Each row was made from one path, in order. Every step used is in the known rows, and no mark comes twice. Write each row's path.
Known rows
popi > rimi > mupo > vosuvik: [  1.1   1.1  38.2  10.7   1.3  -9.8 -41.9   8.9  -3.5  19.7   2.9 -11.3
   6.7   3.5  -0.4   1.0  26.8  -4.0  19.5   4.4 -10.6   7.1 -10.1  -3.1
 -10.2   0.4  -4.8]
zeru > rimi > mupo > vosuvik > tedon: [ 14.7   2.3  33.2 -16.8   1.6  18.3 -13.9   2.6  55.0  22.3  30.1  -6.0
  -0.7 -13.0  -9.7  -4.8   6.2 -12.3  29.8   9.7 -11.6  10.5   2.8  -4.7
  14.3   9.5 -18.3]
tedon > rimi > nokavud > vosuvik > mupo: [-24.0  16.3  -1.4  -0.6  14.2   0.6   7.3  26.5 -13.6  18.1  -7.4  52.0
  -1.4  28.1   9.5 -12.0  -1.6  11.4  -7.3 -11.3  22.4  -2.1 -19.2   0.5
  20.5  -5.3   8.5]
zeru > rimi > mupo > vosuvik: [  6.1  -8.8  21.7   3.0   6.3  -2.7 -53.5  -6.5  27.4  17.5  15.2  -5.0
   0.7   1.6 -11.8  -7.2   2.4 -16.2  21.1  -6.0 -21.3   4.3  -2.7   0.9
   1.2  10.1 -20.1]
tedon > rimi > mupo > vosuvik > zeru: [ -4.5  15.3  12.5 -23.9  17.0  32.7 -24.2   2.0   6.8  21.7  12.1  -1.4
 -12.3  28.0   9.7   2.0   0.1  -7.0  30.3   8.9 -15.7  -3.5  -8.2  -8.3
  10.7  10.2   7.9]
popi > rimi: [-10.5 -10.7  12.7  19.3  -7.7 -19.1 -20.0   9.1 -25.7  22.9  -7.4  13.4
   5.2  10.9  -3.9   9.4   9.2  -0.7   2.5  -4.6 -11.9   0.1 -13.4  -2.7
 -35.9  -4.4   6.2]
mupo > sugi: [-20.3 -27.0 -10.2  -2.4 -16.7 -29.5  -8.5  11.1   4.1  24.7   0.0 -14.9
   1.7   6.2 -13.3   7.1   0.4 -38.7   2.1  -6.7 -21.7   2.5 -17.7 -13.8
 -27.4  -6.9   7.3]
mupo > vosuvik: [  8.7 -18.2  -9.8  -0.8 -12.6  -8.3 -29.1   2.4   2.7  26.0  14.6 -25.9
   9.1   9.9   3.1   2.3   2.5  -8.7  19.3  -1.7 -15.5   3.1 -20.1 -11.4
 -28.2  25.1  -1.8]
goza > popi > rimi > mupo: [-12.2 -19.4  21.0  20.2  -2.6 -47.9 -26.9  -6.9   2.4   6.9 -18.1 -10.7
   7.7  15.4  -6.6  16.3  15.5   3.5  -2.2  -4.9  -4.4  -1.8   1.2   7.6
  12.0 -24.2  -3.0]
goza > popi > rimi > nokavud: [-22.2 -16.5  31.8  29.5   1.2 -29.3  -2.5   8.4 -20.6  -4.1  -6.0   0.5
   9.8   4.8   8.1  23.4   5.0  20.1  -3.1  -4.2   3.9  -1.6 -10.0  11.1
 -19.3 -32.1  -9.9]
popi > kosu: [ 16.3 -12.5 -13.1   7.1  -9.0 -37.0 -26.2   7.7  -7.9  23.5  22.9  28.9
   6.9  13.7  -6.4   1.7  18.1   9.2 -18.9  -4.4 -17.8  -3.7  -6.4  -8.2
 -28.4   3.0  14.0]
zeru > rimi: [ -6.8 -20.9  -3.2  10.7  -3.6  -8.1 -34.2  -6.5   5.1  20.7   3.8  18.3
  -1.8   7.2 -15.9   1.3 -11.1 -14.5   4.6 -12.8 -22.0  -3.7  -5.8   0.2
 -27.4   4.6  -9.6]
zeru > rimi > nokavud > vosuvik: [-14.7   3.0  16.6  20.4  10.7  -0.3  -9.0  13.5   7.8   8.3  -4.5  33.4
  -7.1  -0.6   5.9 -10.1  -9.0  -1.1  10.4 -17.2  -0.3  -1.8 -11.9   9.3
 -21.6  -3.4 -17.9]
tedon > rimi > nokavud > vosuvik: [-23.1  14.9  -6.6   7.4  13.0  -9.0   5.8  14.0  -8.8   8.9  -7.5  39.9
  -1.5  21.0  27.5  -5.2  -6.6   2.9   8.3  -5.3   8.6  -5.4 -15.5   1.3
 -17.4   6.1   0.2]
mupo > vosuvik > zeru: [  9.2  -5.7   6.3 -11.7  -6.4  32.3 -15.1  11.4   4.7  29.7  16.5 -25.1
  -9.9  16.3   1.4   7.2  -5.5  -5.7  30.5  -3.9 -15.7  -0.6 -21.6 -13.8
 -25.6  17.0   4.6]
vosuvik > tedon > rimi: [ -7.7   2.8  -9.6 -20.1  -5.5   6.5  24.7   5.5  14.5  25.6  14.1  23.1
   2.5  16.4  11.4   8.4  -5.7  -2.9  11.0  14.7  -4.7   0.3  -3.3 -13.8
  -7.6  13.6  11.7]
rimi > mupo > vosuvik > nokavud: [ 10.4  -2.6  22.6 -23.0 -12.8  -0.8 -19.6   0.7   2.5  22.2  37.8 -22.3
   7.0  14.5 -15.3  -2.8  11.1   0.9  16.8   3.8 -20.2   2.9  -0.7 -14.4
  21.6   8.3  -6.8]
zeru > vosuvik > tedon > rimi: [ 10.0  14.1 -13.5 -14.2 -16.3  13.9   4.6  -3.0  16.1  35.8  10.3  33.0
   1.2  -2.3  18.7  13.5  -3.8   5.9  30.6  11.0  -0.6   3.0  -7.6 -13.8
 -19.9  22.5   6.4]
vosuvik > popi: [  4.3 -28.1   3.8 -19.0  -8.7  -2.8   7.2   2.6   4.0  17.3   9.3   9.9
  -5.0  27.2 -16.0   2.6   2.4  -2.3  -7.8 -11.8 -12.5 -11.9  -2.1 -10.1
  -4.8  18.6  18.2]
goza > popi > rimi: [-13.0 -22.6  -2.2  24.7 -13.4 -44.3 -21.6  -9.2  -8.4   8.0 -21.9  -3.5
   8.4  12.1   5.0  21.3   5.6   0.9   2.3  -7.4  -5.2  -1.7 -13.7   5.1
 -31.3 -21.0   0.5]
vosuvik > zeru > rimi: [ -6.2  -8.0   9.0   0.9   3.2  31.9 -15.7   3.1   4.6  23.6   6.3  18.6
 -20.9  12.6 -15.0   6.5 -17.6  -9.1  17.9 -12.8 -23.6  -7.4  -7.6  -0.3
 -24.3  -3.9  -4.3]
rimi > mupo > vosuvik > popi > kosu: [ 34.8  -6.2  15.5 -26.5   1.3 -13.6 -35.8  -0.5  22.1  11.6  37.4  23.4
  -0.7  13.8  -8.4  -9.0  38.9  11.0  -6.4  -4.7  -9.8  -3.9   1.5  -7.6
  11.7  12.9  18.0]
popi > rimi > mupo: [ -9.2  -3.7  35.7  15.8   4.0 -24.0 -19.7  14.3 -11.6  20.9  -4.4   6.0
   2.8  14.2 -15.5   4.2  20.9   1.6  -2.6   2.0  -9.7   1.2   0.4  -0.8
   3.3  -9.5   1.1]
nokavud > rimi: [-20.6 -13.5  -4.4  11.9  -2.3 -26.3  -6.1  -1.2   2.2  25.5   2.3   5.3
  -1.5  15.3 -18.7  10.5  -2.4  -8.0   3.2   1.2 -21.2  -6.2  -5.3   0.9
 -12.9  18.1   6.6]
goza > popi: [ -5.6 -38.4 -20.9   8.8 -16.8 -46.3 -16.1 -14.2  13.0  13.3  -5.9 -23.3
   9.1  22.5  -1.3  16.4  -8.3  -2.7  -4.4  -9.7 -10.5  -6.9  -6.7  -2.5
  -9.4  -3.1   0.2]

Which path is each row?
[ -5.0   7.6  -5.8   5.2   3.1  25.9  -9.5   3.3  19.1  26.3 -15.6  29.6
 -27.0   9.8   1.5  -7.5 -11.8 -14.6  30.6 -21.8  -7.3  -7.5 -17.8   0.6
 -24.3   1.0  -2.2] => nokavud > vosuvik > zeru > rimi
[-18.1  12.5  35.0  29.3   4.7  -9.7   6.6  27.8 -21.4  10.8 -17.5  28.7
   0.1   0.4  17.1  -0.7  13.0  11.8   9.3  -9.1  10.5   2.0 -19.2   4.7
 -30.7 -13.4  -4.3] => popi > rimi > nokavud > vosuvik
[  3.2   9.2 -12.5 -25.6  -6.7  19.7   4.4   0.2  20.9  23.9  24.7   6.6
   5.0   6.4  24.7   5.8  -2.1  -7.4  32.4  20.1  -3.9   7.5 -15.7 -14.7
 -16.4  24.3   8.7] => mupo > vosuvik > tedon > rimi
[ 37.9  -4.8  -6.3 -12.1 -17.6 -15.0 -28.3  -5.0   2.6  24.7  22.3  58.7
  -2.6   1.9  -1.8   4.5  27.7  19.7  -4.1 -15.5  -7.2  -8.0  -5.2  -9.8
 -32.1  12.7  19.1] => zeru > vosuvik > popi > kosu
[-15.3  -0.9  49.7   5.3  17.3  44.8   2.2  22.1  -5.6  11.2  20.7  24.3
 -19.3   4.3 -12.9   8.4 -17.0  10.6  10.6  -8.8 -18.0  -6.8  -3.3   5.3
 -19.4 -20.2 -13.8] => vosuvik > zeru > rimi > nokavud
[  4.6  -2.4   7.6  -5.1   0.8  41.3 -34.8  -2.2  12.3  23.7  17.9   1.4
 -17.3   3.0  -0.6   2.3 -10.8 -15.8  37.9  -8.7 -24.2  -1.1 -19.5  -3.0
 -37.4   6.0  -8.4] => mupo > vosuvik > zeru > rimi
[ -5.4  -4.5  20.5  -7.7   4.9   5.8  28.2  20.1  10.2   6.1   0.2  28.4
  -9.9  18.4   3.9  -8.1   5.8  13.1  -2.6 -17.4  11.2 -10.4  -8.3  -2.0
  -1.6   7.6   8.0] => rimi > nokavud > vosuvik > popi
[-16.9   2.9  17.6  13.8  11.1   4.4  -9.2  26.6   6.3  18.6  -4.1  49.5
  -7.6   6.0 -12.0 -16.4  -2.4   4.3  -3.6 -26.7  16.4   1.3 -13.7   8.9
  15.2 -17.6 -12.4] => zeru > rimi > nokavud > vosuvik > mupo
[-10.4  10.3  28.2  17.5  -6.8 -17.3  43.2  15.7  22.0   2.0 -17.0   7.5
   0.7 -12.6  27.4  13.2  10.8  20.7  19.5   0.0  26.9   4.4 -14.2   6.6
  -5.1 -29.5  -8.2] => goza > popi > rimi > nokavud > vosuvik > tedon
[ -0.4  13.3   6.5 -31.5  -2.8   6.6 -22.0  -9.6  -8.5  15.1  28.0   8.4
   4.9  24.4   6.0  -2.4   5.2  -2.3  19.8  11.4 -16.2  -0.3  -4.3 -12.0
  18.1  12.4  -0.7] => tedon > rimi > mupo > vosuvik > nokavud
[  5.6  -8.0  21.1  -8.9 -10.1  13.5 -21.8   1.3  -6.0  12.0   0.3  14.9
  -2.2   8.0   4.5   2.1  23.2  -0.6  20.5  -5.5  -4.8  -1.3 -19.6  -4.8
 -40.9  10.8  13.5] => mupo > vosuvik > popi > rimi
[ 16.8 -17.1  23.5 -29.0   0.4   4.2 -18.2   1.2  28.7  14.8  20.0 -11.3
  -1.9  21.4 -11.9  -4.2  15.1  -7.6   5.8  -4.6  -9.7  -4.8   0.5 -10.4
  20.1  23.1   7.5] => rimi > mupo > vosuvik > popi
[ -2.5  -0.1  34.7   3.9   1.6  -0.2 -33.0  -4.6  12.8   8.6  -6.9 -29.9
  -8.2  10.5   5.7  17.7  15.1   3.8  28.9  -3.7  -4.0   0.1 -13.1   3.9
   0.6 -21.5  -3.1] => goza > popi > rimi > mupo > vosuvik > zeru
[ -9.0   0.9   1.2 -11.1 -17.3  -0.5  -8.6 -10.8  -3.5  22.5  27.3  -7.4
  -0.2   4.4  -9.1   8.4   0.9  -1.5  23.9   8.0 -23.1   0.3 -14.2  -5.8
 -14.9  20.9  -1.6] => mupo > vosuvik > nokavud > rimi
[ -3.7  24.7  -4.8 -20.2   7.6  -8.2  28.0   5.7  43.8  25.1  -8.4  26.0
  -5.9  18.7  16.0  -9.6   7.3  -8.9  18.8   9.8   7.1   0.5   0.7  -9.5
  30.5  10.8   8.0] => nokavud > vosuvik > tedon > rimi > mupo
[-13.5  -5.2  56.4   2.4   8.1  17.3  19.6  25.1 -28.4  -0.5  10.5  38.1
  -4.2   9.8  -5.2   8.4  16.1  25.2  -7.1  -7.5   3.0  -6.4  -3.8   3.1
 -17.7 -12.6   5.0] => vosuvik > popi > rimi > nokavud
[-16.0  25.1  46.4  19.2  11.8  28.7  24.1  35.6 -23.5  14.7 -12.6  26.0
 -20.7   3.9  15.6   3.3   7.8  19.4  21.6  -8.0   8.3  -2.7 -21.1   3.5
 -23.6 -24.2  -0.6] => popi > rimi > nokavud > vosuvik > zeru
[ -3.7  14.5  28.6   4.6   5.8  17.3  36.3  23.7  40.2  15.1   8.3  32.2
  -9.6 -15.8   7.7  -7.5  -6.1   5.1  21.2  -5.2   9.1   4.9  -5.9   2.7
  -6.0  -8.8 -17.8] => zeru > rimi > nokavud > vosuvik > tedon
[ 16.4  -2.5   1.0  -8.7 -34.0  -3.7 -11.5  -8.4 -15.6  33.5  23.3  11.9
   4.2   1.1 -10.7   9.7  -1.8  12.4  19.3  -5.8 -15.4  -1.9  -8.3 -16.1
 -18.9  11.8  -4.1] => zeru > vosuvik > nokavud
[-10.8  -1.4  11.8  11.8   3.8 -13.4  12.5  26.3   1.3  14.2   0.6   4.9
   0.7  10.7   8.3  -5.5  -1.1   9.4   3.6 -10.6   4.8  -1.5 -14.1  -2.1
 -11.0   4.6  -4.5] => rimi > nokavud > vosuvik
[-1.1  9.9 25.8 -3.9 -3.0  7.7 55.2 35.8 29.0 21.7 12.1  6.6 -2.2 -4.8
 10.4 -1.8  0.9 12.0 13.7  1.9 12.0  4.0 -8.2 -8.1  6.2  2.4 -5.5] => rimi > nokavud > vosuvik > tedon
[-19.4  -2.1  48.1  24.2   5.5  -2.4   2.1  28.7 -34.4  11.4   6.3  17.1
   5.3   2.4   0.3  11.2  10.2  17.5  -1.6   0.3  -5.3   2.5  -8.7   4.0
 -30.2 -17.7  -6.2] => popi > rimi > nokavud
[-32.2  -4.9  -2.2 -13.5   6.2 -29.0 -17.0   4.3   7.6  16.8  -8.0  14.2
  -1.0  21.4  -2.9   3.0   5.3 -41.1  -0.1   5.0 -19.5   0.8  -5.5  -7.9
  11.5 -11.8  10.8] => tedon > rimi > mupo > sugi
[ 10.4  -7.1  -1.0 -21.1 -25.9   5.7 -16.2  -3.3  -9.6  22.7  34.5 -16.3
   8.4   8.0  -3.0   2.4   0.3   2.1  19.0   1.5 -18.0   2.8 -15.6 -17.2
 -18.2  14.8  -3.3] => mupo > vosuvik > nokavud
[  9.3  -1.5  31.9 -16.5   5.8  24.3 -18.9  12.0  16.4  27.7  20.8 -30.2
 -11.6  18.6  -9.3   4.1   7.6  -2.1  24.5   1.1 -17.6  -0.5  -7.1 -11.7
  16.2   7.8   1.6] => rimi > mupo > vosuvik > zeru
[ -5.5   5.5  -0.5 -12.6   9.1  -5.8 -41.3  -5.7   6.7  17.8   9.5   0.6
   8.0  25.0  13.0  -1.5   4.9 -12.8  17.6   7.9 -14.4   1.3  -7.0  -6.5
   3.6  19.9   2.1] => tedon > rimi > mupo > vosuvik
[-35.4  -1.3  22.6 -15.9  -8.1 -26.5  11.9   2.4  10.2  20.0  11.0  -0.1
  -8.6   3.4 -38.1   9.6   9.6 -28.3   2.0   8.0 -28.8  -0.3   3.0  -5.5
  31.1 -20.0   2.9] => vosuvik > nokavud > rimi > mupo > sugi
[-10.3  11.8  26.0   3.5  10.8  24.2  26.2  33.5  -0.3  19.3   0.3   6.2
 -18.5  14.4   6.3  -0.6  -6.3  12.2  17.5 -13.1   3.7  -6.7 -15.8  -3.3
  -8.2  -3.6   0.1] => rimi > nokavud > vosuvik > zeru
[ -9.0  -4.0  15.0   2.8   6.9 -20.3 -28.8  -0.9  25.1  22.9  12.5 -19.1
   0.9   7.9 -15.8   3.1  11.0 -11.4  19.2   7.1 -23.0   1.7  -2.4   1.7
   9.6  22.4  -2.3] => nokavud > rimi > mupo > vosuvik
[ -1.7  12.2  22.1  -5.0 -13.0 -16.0 -12.1 -11.6   0.5  31.8  19.2  17.0
  -4.9  -0.2 -29.9  11.5   8.0  11.1  16.3   4.8 -22.2  -3.4  10.0  -2.8
  20.9   9.9  -7.5] => zeru > vosuvik > nokavud > rimi > mupo
[-21.9  -1.4  19.8  32.0  -0.3 -36.5   1.0   9.1  -5.4  -3.5 -30.4  11.3
   3.2   3.4  26.5   9.5  10.5  15.0   8.2 -14.5  17.5  -1.8 -19.5  12.4
 -24.0 -29.5  -8.9] => goza > popi > rimi > nokavud > vosuvik
[-23.3 -24.6  -2.9 -10.5 -15.5 -24.0  -9.3  23.0   2.0  33.5  -1.1   0.1
   0.4  13.7 -30.3   0.7   5.2 -31.0 -12.1 -14.4  -6.0   6.3 -20.8 -13.7
  12.1 -19.0  15.6] => vosuvik > mupo > sugi
[-17.7  10.5   4.8 -16.2  14.5  12.0  24.0  10.0  -1.6   0.0  -5.9  61.3
  -9.4  26.2  25.3  -9.1   0.2   8.6   2.6 -10.8  13.7 -13.2  -7.7   1.3
  -7.7  12.8  14.1] => tedon > rimi > nokavud > vosuvik > popi
[ -9.6  -1.8  27.5   0.2  10.7  16.9   8.6   9.2  20.7  -0.8  -2.4  53.7
 -16.0   5.8   2.4 -11.7  -1.9   4.3   6.5 -24.5   7.9  -9.3  -5.2   8.8
 -13.1   0.0  -7.2] => zeru > rimi > nokavud > vosuvik > popi
[-19.9  11.4  22.3 -11.9 -18.6 -25.5  -8.6  -9.1   9.2  29.1  10.0  11.3
  -8.7 -15.6 -28.0  13.4  13.3 -21.1  22.0   3.4 -27.0   2.7  -0.8  -6.8
  15.1 -11.8  -3.8] => zeru > vosuvik > nokavud > rimi > mupo > sugi
[ 10.6  10.3  13.7   0.8  13.6  -0.1  -7.3   7.6  14.7  -3.8  12.5  91.0
 -18.3  -4.2   6.1 -14.6  19.6  18.5  -7.0 -23.4   6.6 -10.0  -6.1  10.1
 -24.0 -13.8   0.7] => zeru > rimi > nokavud > vosuvik > popi > kosu
[ -4.7   8.7  11.7 -23.7   7.4  -0.5  23.5   8.4  27.9  25.0  18.7  16.8
   0.8  20.6   0.6   3.8   3.5  -1.9   3.8  19.3  -5.4   0.9  10.2 -10.1
  35.7   7.3   7.3] => vosuvik > tedon > rimi > mupo
